Each row comes from the steps of one walk. Every step used is in the known rows, and no mark comes twice. Write the walk behind each row, first mark first.
In the rows, zero is written as 128.
Known rows
sedu, tagepak, nupef, tepi, naba: [ 74  79 118 119 174  89 106 133 209  90 108 137 187 160 191  96  68  86
 109 127 159 114 122 122 114 149  95 153 111 112 125 107 154 150 115]
naba, tepi, tulut, veges, duti, lipanak, nupef: [125 187  91  96 182 126 124  89 159 148 124 107 127 120 156 111 133  97
  80 178 216 106 166 105 184 126 190 134  72  76 135 118  90 204 142]
naba, tepi, tulut, veges, duti, lipanak: [115 184 113 107 156 129 112  86 165 128 103  88 118 110 140  92 108  95
  92 191 191  90 152 102 196 120 164 134  90  81 102 129 101 214 143]
tagepak, sedu: [ 78 151 117 133 116  86 128 139 139 112 132 135 112 138 163 139 143 107
 104 130 153 141 155 127 115 124 114 104 149 108 122 136 161 162 113]
tagepak, nupef: [ 88 132 119 126 133  97 126 127 145 126 134 145 135 144 164 123 118  79
 123 137 145 139 169 124 122 124 119 135 134 105 131 111 154 147 139]
nupef, tepi, naba: [ 89 130 116 120 135 109 133  95 169 108 106  96 141 160 181 130  83 107
  99 143 157  81 133 121 131 170  99 135 121 122 118 150 139 161 114]
duti, lipanak, nupef, tagepak, sedu: [103 156  90 144 193 111 118 126 183 144 138 153 109 152 178 117 131 107
 102 125 186 131 165 102 125 105 131 119 111 108 162 114 117 191 112]
mevud, deder, tepi, gipin: [133 140 157 134 145 123 128  88 121 109 143  89  87 113 180 109  87 111
  88 157 229 115 169 170 105 163 133  86 113 154  90 122 124  96 149]
naba, tepi, tulut, veges, sedu, tagepak: [107 163 110  89 161 118 107 135 154  97  82 125 160 122 137  91 109  98
  61 165 200 102 123 107 158 124 137 115  84  92 120 109 118 193 110]
tulut, veges, duti, lipanak: [124 177 121 125 149 155 100 113 154 133 118 105  84 127 144  97 132  91
 128 162 172  95 185 105 180 108 167 128  98 104 113 100 136 178 139]
naba, tepi, nupef: [ 89 162 119  93 134  97 161  95 147 150 110 110 156 115 151 158 113 111
  83 130 164 118 145 122 143 165 131 133 138 105 128 148 121 152 131]
duti, lipanak, nupef, tepi, deder, mevud: [113 162 104 162 210 132 136  86 170 141 131 115 109 171 190 128 101 107
  72 131 212 132 174 109 166 177 151 147  53 135 157 138  88 164 133]
tulut, tepi: [134 176 141 113 113 105 125 106 127 110  99 116 127 143 154 127 122  94
 107 137 143 120 142 125 150 151 126 100 131 114 122 121 152 147 105]
gipin, tepi, nupef, tagepak: [126 141 123 138 171 114 154  80 160 127 141 117 136 105 166 156  97  72
 121 114 162 110 141 112 126 158  95 141 141 155 154 143 108 173 104]
mevud, deder, tepi: [130 138 153 135 138 138 121  95 100  97 131 106 101 120 157 118 106 115
 104 160 201 104 168 144 116 154 125 100 116 153  95 121 139 116 141]
deder, tepi, tulut, veges, duti: [145 165 125 133 124 120 104  97 140  97 124  73  96 107 141  82 122  58
  74 194 213  92 164 125 138 126 150 115  97 104 103 137 152 146 117]
veges, duti, lipanak, nupef, tagepak: [139 158  87 115 204 145 116 105 188 157 142 130 106 127 145  90 114  92
 130 144 191 112 182 109 161 109 156 142 100  97 159  89 117 194 134]
tagepak, sedu, veges, nupef, lipanak, duti: [112 112  78 110 143  93 111 176 174 101 178 146 137 149 183 104 146  86
 130 124 192 117 141  75 129 105 155  99  76 111 136 124 119 180  81]
sedu, veges, nupef: [118 136 125  79 111 129  94 157 156 103 177 115 149 153 154 118 123  78
 134 131 162 101 154 105 139 126 137 126  91 104 123 119 148 143 143]
sedu, tagepak: [106 127 133  93 139 129 105 151 169  95 117 142 128 128 131 118 101 101
 118 121 166 120 126 128 129 127 127 116 132 109 139 113 136 139 113]
lipanak, nupef, tagepak, sedu: [105 148  86 129 162  96 125 135 159 127 137 160 132 141 167 140 143  91
  97 130 186 139 170 118  96 104 111 113 131 119 164 118 134 168  93]
mevud, deder, tepi, tulut, veges, duti, lipanak: [144 167 134 157 179 160  84  68 134 109 129  63  75 111 154  63 114  85
  87 205 231  77 172 114 162 146 167 118  62 136  70 112 104 160 150]
veges, nupef: [101 149 126 102 116 107 122 132 136 136 156 109 137 149 144 133 124  79
 123 118 161 107 179 116 145 148 130 143 121  95 132 124 157 158 146]
veges, duti, lipanak, nupef: [124 162 103 109 183 134 131 110 156 161 155 127  93 133 151 110 135 112
 121 131 187 127 183 118 167 135 180 137  98  85 151  96 133 175 155]
tulut, veges, sedu, tagepak, nupef, lipanak, duti: [122 110  72 128 197 112 108 165 162 108  99 174 137 137 169  64 124  74
 110 137 203 127 153  81 140  87 160 121  65 118 151  61 119 181  64]
duti, lipanak, nupef, tagepak, sedu, veges: [120 138  91 124 188 132  92 152 205 114 163 161 123 159 185 103 129 104
 114 133 188 126 140  91 119  86 136 102  78 117 153 105 107 174 112]
nupef, tepi: [105 140 136 114 125 122 124 120 160 105 111 117 137 151 160 124  99 100
 132 141 149  92 154 108 149 144 108 152 128 126 122 152 127 161 115]
tepi, tulut, veges, nupef, lipanak, duti: [129 152  69 116 148 108 117 127 150 119 131 102 126 138 157 119 129  39
 101 159 219  73 150  69 155 140 164 140  64 120 148 151  71 192  69]
nupef, tepi, tulut, veges: [107 166 123 118 122 123  97 108 168  93  95  90 135 149 166 122 108  64
  94 181 173  67 143  85 145 144 111 155  93 133 113 173  88 168  91]
duti, lipanak, nupef, tepi, tulut, veges: [113 170 106 124 175 135 101 103 176 127 115 110 126 168 189 121 117  87
  90 162 204  77 149  74 168 146 151 163  56 125 146 155  60 187 112]
deder, tepi, gipin: [134 142 155 130 126  99 137 108 149 118 142  91  84 126 171 107  76  98
  85 142 213 125 160 169 118 140 137  91 126 110 123 135 157 104 136]
gipin, tepi, deder: [119 151 135 139 149 116 168  72 113  98 138 132 107 120 170 169 112  90
 112 127 178 124 142 149 138 174 123 104 150 159 150 139 103 194 147]
nupef, lipanak: [115 127 122 111 137 138 126 126 157 113 106 123 113 139 150 130  99  86
 137 129 165 102 133 114 154 137 118 122 127 122 142 152 119 177  96]
sedu, veges, duti, lipanak, nupef, tepi, deder, mevud: [140 148  94 141 218 156 103 105 199 123 164 110 117 157 184  82 112 103
  94 157 219 128 175 104 174 155 174 141  20 125 133 112 100 160 147]
veges, tulut, tepi, deder: [143 187 118 155 149 109 148 103 129  86  90 109 107 135 150 111 137  78
  76 148 159 101 134 127 184 178 128  98 135 148 149 111 123 174 140]
veges, sedu, tagepak: [105 135 120 104 163 124 114 156 156 107 120 141 126 134 132  87 107 113
 101 115 169 125 140 122 146 134 133 114 115  99 135  82 160 166 117]

Write each row's walk
[118 151  87 121 192 139 112  88 177 142 120 100 123 160 198 106 118 102
  96 157 195  83 181 106 162 153 166 152  64 114 134 107 125 187 124] -> tulut, veges, duti, lipanak, nupef, tepi, naba
[159 164 131 120 128 135 104 159 151  63 124 121 129 144 155  83 132  89
 118 151 137  95 115  91 179 125 130  91 105 120 131 107 142 142 123] -> sedu, veges, tulut, tepi
[138 116  86  89 143 125 116 163 168 103 167 133 137 145 163 103 119  82
 144 131 192  90 136  76 145 117 162 117  68 117 148 124  97 168  89] -> sedu, veges, nupef, lipanak, duti
[130 156  96 118 192 144 119 109 182 147 131 143 110 146 158 116 103 102
 120 130 186 105 163 106 146 116 145 136 100 116 175 109  95 180 120] -> duti, lipanak, nupef, tagepak
[118 125 132 142 148 125 130  73 110  96 119  82 110 128 177 120  94 120
  73 158 207  94 146 160  97 180 117  88 112 155  91 121 151 116 138] -> mevud, deder, tepi, naba
[144 114 100 147 187 121 157  82 132 127 127  97 103 110 174 119 110 104
  89 146 238  98 147 107 124 179 154 109  87 177 120 134  81 122  85] -> mevud, deder, tepi, nupef, lipanak, duti
[146 147 115 150 169 116 141 118 168 117  93  95 131 137 157 108 124  65
  94 117 152  94 114  86 201 185 121 129 118 136 151 137 117 170  87] -> veges, tulut, tepi, nupef, lipanak
[134 173 110 188 162 100 108 145 153  61 131 120 112 144 179  89 154  81
  45 151 176 150 129 108 158 147 124  67  79 143 126 112 150 137 114] -> tagepak, sedu, veges, tulut, tepi, deder, mevud
[136 132 112  90 134 141  81 154 189 100 166 118 161 148 145  99 102  61
 142 142 166  82 151  90 130 101 113 137  97 119 131 114 131 155 122] -> sedu, veges, nupef, tagepak
[120 154 132 168 164 121 155  73 110 104 148 117  98 116 175 161 107  89
  94 127 192 151 159 149 137 177 121 106 115 154 148 142 126 164 131] -> gipin, tepi, deder, mevud
[123 130  87 106 149 106 141 134 146 131 146 123 121 142 155 122 117  77
 135 118 194 100 162  88 158 139 160 134  96 109 157 127 108 186  93] -> veges, nupef, lipanak, duti
[ 95 148 108 143 138 100 112 133 173 112 116 139 121 132 155 119 119  87
 108 144 160 122 155 118 106 101  89 114 150 121 133 129 145 175  92] -> nupef, tagepak, sedu
[ 99 110  99 107 194 105  97 139 182  99  77 148 188 139 158  69  86  65
  87 160 197 115 117  89 167 107 126 140  69  89 126 103 113 217  93] -> naba, tepi, tulut, veges, sedu, tagepak, nupef, lipanak
[133 159 124 144 132 100 104 171 157  58 133 137 129 148 173  85 159  97
 100 143 138 123 116  90 161 117 120  75 112 120 121 108 159 152 115] -> tagepak, sedu, veges, tulut, tepi
[ 93 139 114 115 121 110 103 111 156 117 121  81 167 175 187 135 109  66
  95 143 167  59 172 101 142 167 111 161  92 130 114 135 146 169 114] -> tulut, veges, nupef, tepi, naba
[121 135  82 110 157 116 100 162 180  99 159 168 144 145 181 124 142  91
 109 144 185 131 146 101  87  87 116  99  97 127 153 114 124 149  92] -> lipanak, nupef, tagepak, sedu, veges
[116  84  84 115 185 100 126 159 185 100 117 179 144 126 163  89 100  84
 136 121 192 138 127  99 129 104 148 125 103 111 163  94 107 165  73] -> sedu, tagepak, nupef, lipanak, duti
[151 172  94 198 185 113  96 137 188  56 115 122 125 135 172  70 131  65
  56 165 176 134 131  98 150 120 101  79  80 158 134 104 137 153  90] -> nupef, tagepak, sedu, veges, tulut, tepi, deder, mevud
[112 148 121 117 176 133 129 110 175 139 130 134 123 172 184 126 109 122
 127 120 180 102 163  94 164 146 148 157  87 113 155 137 100 180 134] -> duti, lipanak, nupef, tepi
[ 85 149  96 150 155  86 127 118 188 139 127 118 136 126 162 133 128  78
  80 129 162 127 153 107 101 138  97 133 143 133 131 138 129 157  85] -> tepi, nupef, tagepak, sedu
[107 138 106 113 122 107  96 157 168  95 166 131 120 123 158  93 151 100
 122 157 160 140 155 115 124  99 139  93 115  97  99 108 169 156 126] -> tagepak, sedu, veges, duti
[ 93 137 117 114 113 106 101 162 163  81 154 143 120 145 172 122 143 104
 115 140 152 134 133 112 106 103 121  87 116 116 111 130 153 145 113] -> tagepak, sedu, veges
[101 157 105 138 127 101  82 147 161 122 129 124 147 144 160 122 149  51
 103 146 172 104 195  92 117  91 106 135 118 122 127 113 153 180  94] -> tulut, veges, nupef, tagepak, sedu
[123 154 112 160 138  78  81 122 163  96 135  90 140 139 164  90 124  32
  58 169 217  93 169 100 111 105 105 128  92 115 121 138 157 167  91] -> deder, tepi, tulut, veges, nupef, tagepak, sedu
[116 151 116 168 155 105  70 102 140  95 141  81 144 129 174  92 130  47
  61 185 234  86 179  98 100 129 101 122  78 156  81 123 124 158 103] -> mevud, deder, tepi, tulut, veges, nupef, tagepak, sedu
[ 90 107 120 161 193 104 100 123 197  96 110 144 167 151 171  93  83  72
  86 136 189 154 159 120 127 150 110 157  82 132 131 112 133 133 116] -> sedu, tagepak, nupef, tepi, deder, mevud
[125 172  80 147 193 128  92 120 179 149 132 142 107 130 169  93 160  79
 104 156 200 124 201 101 144  79 153 129  93 108 146  83 128 195 104] -> tulut, veges, duti, lipanak, nupef, tagepak, sedu
[133 144 116  89 119 145  99 143 167  95 159 120 119 118 140  95 125  92
 139 163 157 115 149 120 141 111 147 109 107 100 109 108 153 140 138] -> sedu, veges, duti
[136 136 130 151 177 139 123  73 150 125 122  85 126 112 156 111  95  88
  79 157 206  90 165 125 102 165 103 130 114 176 103 124 109 109 109] -> mevud, deder, tepi, nupef, tagepak
[115 158 124 123 158 140 118 109 167 141 136 104  81 128 138  87 112 111
 138 141 160 110 168 117 184 130 161 134 116  84 116 103 141 186 158] -> veges, duti, lipanak
[104 160 134  89 126  96 153 108 150 132 113 112 126 115 163 137  82 122
  97 148 191 126 149 162 141 136 135 101 139  95 123 138 121 150 143] -> naba, tepi, gipin
[138 143 125 143 158 115 125  92 176 127 118  92 124 118 148 110  84  73
  75 136 192 100 152 121 114 144 109 136 126 140 137 139 144 119  99] -> deder, tepi, nupef, tagepak
[110 132 120 176 178 102 120  85 153 122 131 100 129 114 175 113 118  91
  65 148 210 118 168 120  83 154  94 113 125 171  93 127 132 121 102] -> mevud, deder, tepi, nupef, tagepak, sedu
[128 139  80 151 207 137  99 177 212  94 164 165 110 152 179  80 134 106
 112 141 179 107 137  69 153  80 138 109  81 118 170  96 105 185 133] -> duti, lipanak, nupef, tagepak, sedu, veges, tulut
[ 90  89 136 116 161 101  97 152 196  93 113 160 179 155 170  90  86  81
 139 126 152 123 142 105 130 118 103 165 117 108 127 109 142 152 119] -> sedu, tagepak, nupef, tepi
[109 161 111 108 158 125  87 146 161  92 104 116 123 134 137  85 116  77
  67 155 193  99 129 103 143 131 134 121  81 107 123 107 122 171  94] -> tepi, tulut, veges, sedu, tagepak
